Each row comes from the steps of one walk. Every step used is in the known rows, and no mark comes twice. Write the walk behind each row, first mark first.
Known rows:
goref > tideza: [ 12.1  20.6  -1.0   0.7  -1.6 -16.2  49.9 -15.4 -29.5 -25.6   5.2  11.9
 -14.4 -31.1   4.2  11.5 -11.4  -1.0 -27.7   3.7   9.7]
lugotab > goref > tideza: [ 29.3  33.3  -9.0  16.8   3.4 -23.8  39.2  -7.9 -32.5 -18.6 -16.8  15.7
   8.7 -11.5   4.3  -8.7 -37.5   1.7 -18.0  10.1   8.4]
tideza > maset > puti > punop: [  5.5  17.8   2.1   9.6 -32.3   7.2 -10.1   4.9  10.6 -12.0  24.2  -3.4
   3.3 -12.7 -14.9  -0.8  16.8 -23.5 -35.7 -32.2  -3.8]
fusar > tideza > maset > puti > punop: [-20.0  42.6  20.2   7.1 -21.4  23.3 -12.8  17.8  -4.1  20.8   8.5 -26.5
  -5.5 -11.6  -5.9   9.5   2.7 -10.7 -15.0  -4.1  22.3]
goref > lugotab: [ 12.8   4.6 -16.3 -22.8 -27.5 -26.4  30.4 -12.1 -24.0 -30.2   7.0  20.9
  -8.7   4.3 -10.5  34.5   7.4   0.9  -0.5  -5.8  20.1]
sula > puti: [ 26.6  15.9  -3.2 -14.6 -21.8   4.6  38.6 -26.2 -49.6 -38.7  17.3  14.5
   1.9 -31.4 -19.0  13.4   8.6 -11.4 -19.0  -2.0  11.8]
lugotab > goref > tideza > fusar: [ 30.7  -0.3 -20.8   9.0  -4.8 -23.1  41.1 -27.5  -3.4   0.5 -30.9  -0.3
  -9.3  14.4   9.9 -42.5 -41.2   3.9 -18.1   6.2  -8.6]
fusar > puti > punop > rotep: [ 30.2  34.6 -16.9 -51.1 -29.6  11.7   8.1  27.2  -6.8 -33.2  20.0   4.2
  -3.9 -27.7  -3.4  26.7  -1.1 -14.5 -18.9 -15.9  -5.4]
tideza > maset > puti > punop > rotep: [ 38.5  21.2 -12.0 -27.9 -17.4  19.6  -3.5   9.2   4.1 -18.2  30.5  -4.7
   4.8 -13.7 -17.2  25.2   5.9 -24.8 -47.4 -22.3 -14.0]
punop > puti > fusar > tideza: [  0.4  -4.5  15.0 -33.4 -12.6  21.6  35.3  14.8   0.6   7.7 -25.2  -7.6
 -29.7 -27.7  18.6   6.6 -50.4  -7.4   7.0  14.6  37.3]
tideza > fusar > puti > maset: [ 13.2 -25.2 -13.8 -25.9 -38.9  -6.6  21.5  -9.3  10.9  -4.0  -0.9  -5.6
 -27.3   0.6  -6.6 -28.1  14.3   0.1 -11.9  -5.6 -12.6]
lugotab > goref > tideza > maset > puti: [ 36.1  20.4  13.3  42.2   2.1  -2.3  22.2 -12.0 -20.9   5.4  -8.6  14.3
  12.7   4.4  -1.7 -14.0 -12.0 -14.4 -35.3  14.8  -1.8]
sula > puti > maset > tideza > fusar: [ 11.6 -11.8 -13.6 -26.0  -8.4  21.8  36.4 -33.9   3.1  -2.5  -9.8 -18.8
 -13.5 -12.4 -12.2  -7.1 -14.1  -0.5 -10.1  -7.7  20.2]
maset > tideza: [ -0.6  39.4 -26.5  -6.2  -7.8  11.5  30.5  -4.3 -26.9 -12.3   4.7 -14.4
  10.0  -3.9 -17.3  22.5 -27.0  -9.9 -12.3 -22.4  54.9]
puti > punop > rotep: [ 32.2  34.4 -31.9 -52.6 -15.4  -1.0  12.1  13.4  -7.2 -42.1  21.8  -3.0
   0.1 -29.0  -8.8  29.8 -18.8  -9.0 -30.4 -29.0  -4.2]
fusar > puti: [ 12.7  20.4  -6.8  -9.0 -35.8  -0.1  24.9   4.9 -33.3 -22.4  15.4  10.5
  -3.7  -9.6 -14.3   5.7  13.6 -13.3 -11.9  -4.2  16.6]
sula > puti > fusar > tideza: [ -5.4   3.4  20.9 -21.6  -5.6  24.9  35.1 -14.1 -18.5  -5.6 -15.6 -14.5
 -25.7 -22.7   9.1  15.9 -35.4   0.4   4.4  20.6  23.6]
fusar > tideza > maset: [-19.3  35.2 -16.2  -7.2 -23.8 -17.4  36.4 -22.2 -41.5  19.7   1.2  -7.0
 -23.0 -14.3 -23.0   8.1  13.6   8.0 -18.6  32.3  43.2]
lugotab > goref > tideza > fusar > puti > punop: [ 10.8   9.7  -3.1   4.4 -26.0 -10.3  11.5   5.3  29.0   5.1 -32.9   0.9
 -15.8  -2.0  26.9 -49.0 -26.6   0.1  -3.8  -1.3 -23.3]
fusar > tideza: [-10.0  46.9  -4.4 -12.0 -11.5   2.3  28.0   2.1 -48.6   1.4   1.1 -19.8
  -8.9  -9.6 -10.8  19.7 -18.0   4.9  -2.0  10.7  45.5]

Which walk is each row?
[ 17.1  17.6 -32.7 -55.4 -20.0  35.8  11.3  13.8  28.8   4.1  -4.4 -28.1
 -11.7   5.0   2.9   6.1 -28.2 -15.5 -10.4 -25.3  11.8]
maset > tideza > fusar > puti > punop > rotep
[-18.0  13.9 -19.8 -18.5 -36.0  24.6   3.5   8.9  33.9  10.3 -11.6 -27.9
 -13.7   4.8   4.8 -18.1 -17.2 -12.7   2.0 -33.4  21.8]
maset > tideza > fusar > puti > punop
[ -8.6 -16.3   1.4 -28.2 -24.0   2.7  44.7  -9.5   7.1  26.8 -23.5   3.4
 -44.7 -33.9   6.9  -3.8 -17.3  -3.4  -9.7  37.2  33.4]
punop > puti > fusar > tideza > maset
[ 13.9 -13.0 -19.2 -17.6 -43.4   1.5  27.2 -15.3  -5.9  -3.3   2.7  -6.2
 -22.2  15.2  -8.6 -26.9  11.4 -11.0 -13.0 -10.0  -0.9]
tideza > fusar > puti
[ -2.1  27.4  -4.5 -14.5 -16.2  16.3  20.8  16.5 -10.9  -5.7   0.8  -6.5
  -0.4 -16.5 -10.5  19.8  -5.9  -6.0  -1.2  -7.6  41.5]
fusar > puti > maset > tideza
[ -1.3   4.1 -21.9 -12.3 -26.8  25.7  27.9 -10.3   1.7  15.7  -9.2 -24.1
 -12.5  22.7  -6.0 -14.0 -12.5 -13.7  -2.1 -13.7  34.2]
maset > tideza > fusar > puti
[ 30.6 -17.3  17.8  36.2   6.0   1.8  20.7 -11.1  23.6   6.2 -28.6   7.7
  -5.2  11.1  18.5 -22.2 -40.9 -16.6 -32.7   8.6 -17.6]
lugotab > goref > tideza > maset > puti > fusar
[ 20.7 -21.6   0.5 -20.0 -17.2   9.6  36.7 -26.1  -5.1 -38.0  -1.1   8.0
 -16.4 -23.9   1.4   5.6 -19.5 -11.6 -15.6  -8.0  -3.8]
sula > puti > fusar
[-25.5  -2.5 -11.4 -12.9 -19.4 -13.1  33.8 -22.4   2.0  22.6 -17.8 -14.6
 -41.7  -6.9  -2.3   0.5 -15.0   7.1 -14.6  26.7  27.5]
puti > fusar > tideza > maset
[ 21.7   6.8  -1.6  15.7 -23.4   9.5  13.8 -13.2 -23.1  -6.7  24.1   1.2
   4.7   4.5 -27.2   4.0  21.5 -24.4 -41.0 -10.6   8.1]
tideza > maset > puti
[ 12.9   9.6  -1.0 -18.7 -31.1  -9.1  19.0  10.9 -17.9 -23.6  12.2  11.6
 -10.3 -23.6 -12.7   5.9  18.3  -4.8 -11.3  -1.7   6.5]
fusar > puti > maset
[ 17.3 -30.8   2.9   9.6 -19.1  12.3  11.6 -13.2  21.6  -5.6   7.1  -4.9
 -13.2  12.0  -5.7  -5.1  -7.8 -25.5 -36.6 -17.2  -6.8]
tideza > maset > puti > fusar
[ 26.3 -29.6  -4.5 -30.7 -23.5   6.0  38.3   3.1  15.6 -24.5 -10.3  12.5
 -21.4 -29.0  10.8  -3.8 -34.7 -19.5 -13.7 -12.6  10.4]
punop > puti > fusar
[ -0.6   5.9  34.6   3.6   3.1  48.2   1.6  23.4   0.0   8.2  -9.0 -38.2
  -7.1  18.6  16.9  16.5 -53.8 -16.3  -0.3 -10.6  21.8]
maset > puti > fusar > tideza
[  1.3  -5.4 -32.1 -22.1  -9.8   5.1  27.7 -18.6  18.7   4.6 -11.7 -29.4
 -14.2   8.9 -10.6 -10.3 -27.0   1.7 -12.7 -23.4  25.4]
puti > maset > tideza > fusar
[ 13.6 -31.8  24.7  20.3   3.9   9.8  31.3 -18.7  25.5   0.5  -6.0   3.9
 -28.2  -8.3  17.9  -2.7 -14.9 -18.3 -42.6   4.6 -16.5]
goref > tideza > maset > puti > fusar
[ 19.3  30.0  15.2  36.5  -6.6  -3.7  -1.6   7.0  11.1   1.0 -10.5   9.2
  10.7 -12.7   9.3 -18.8 -16.5 -13.7 -30.9  -5.1 -14.4]
lugotab > goref > tideza > maset > puti > punop
[ 31.7  -2.5  -1.9 -35.3 -23.6  -5.8  34.1   8.5 -12.5 -26.4   6.8  20.8
 -10.0 -50.3  -9.2   4.9  -3.0  -7.2 -15.3  -5.4  16.4]
punop > puti > maset
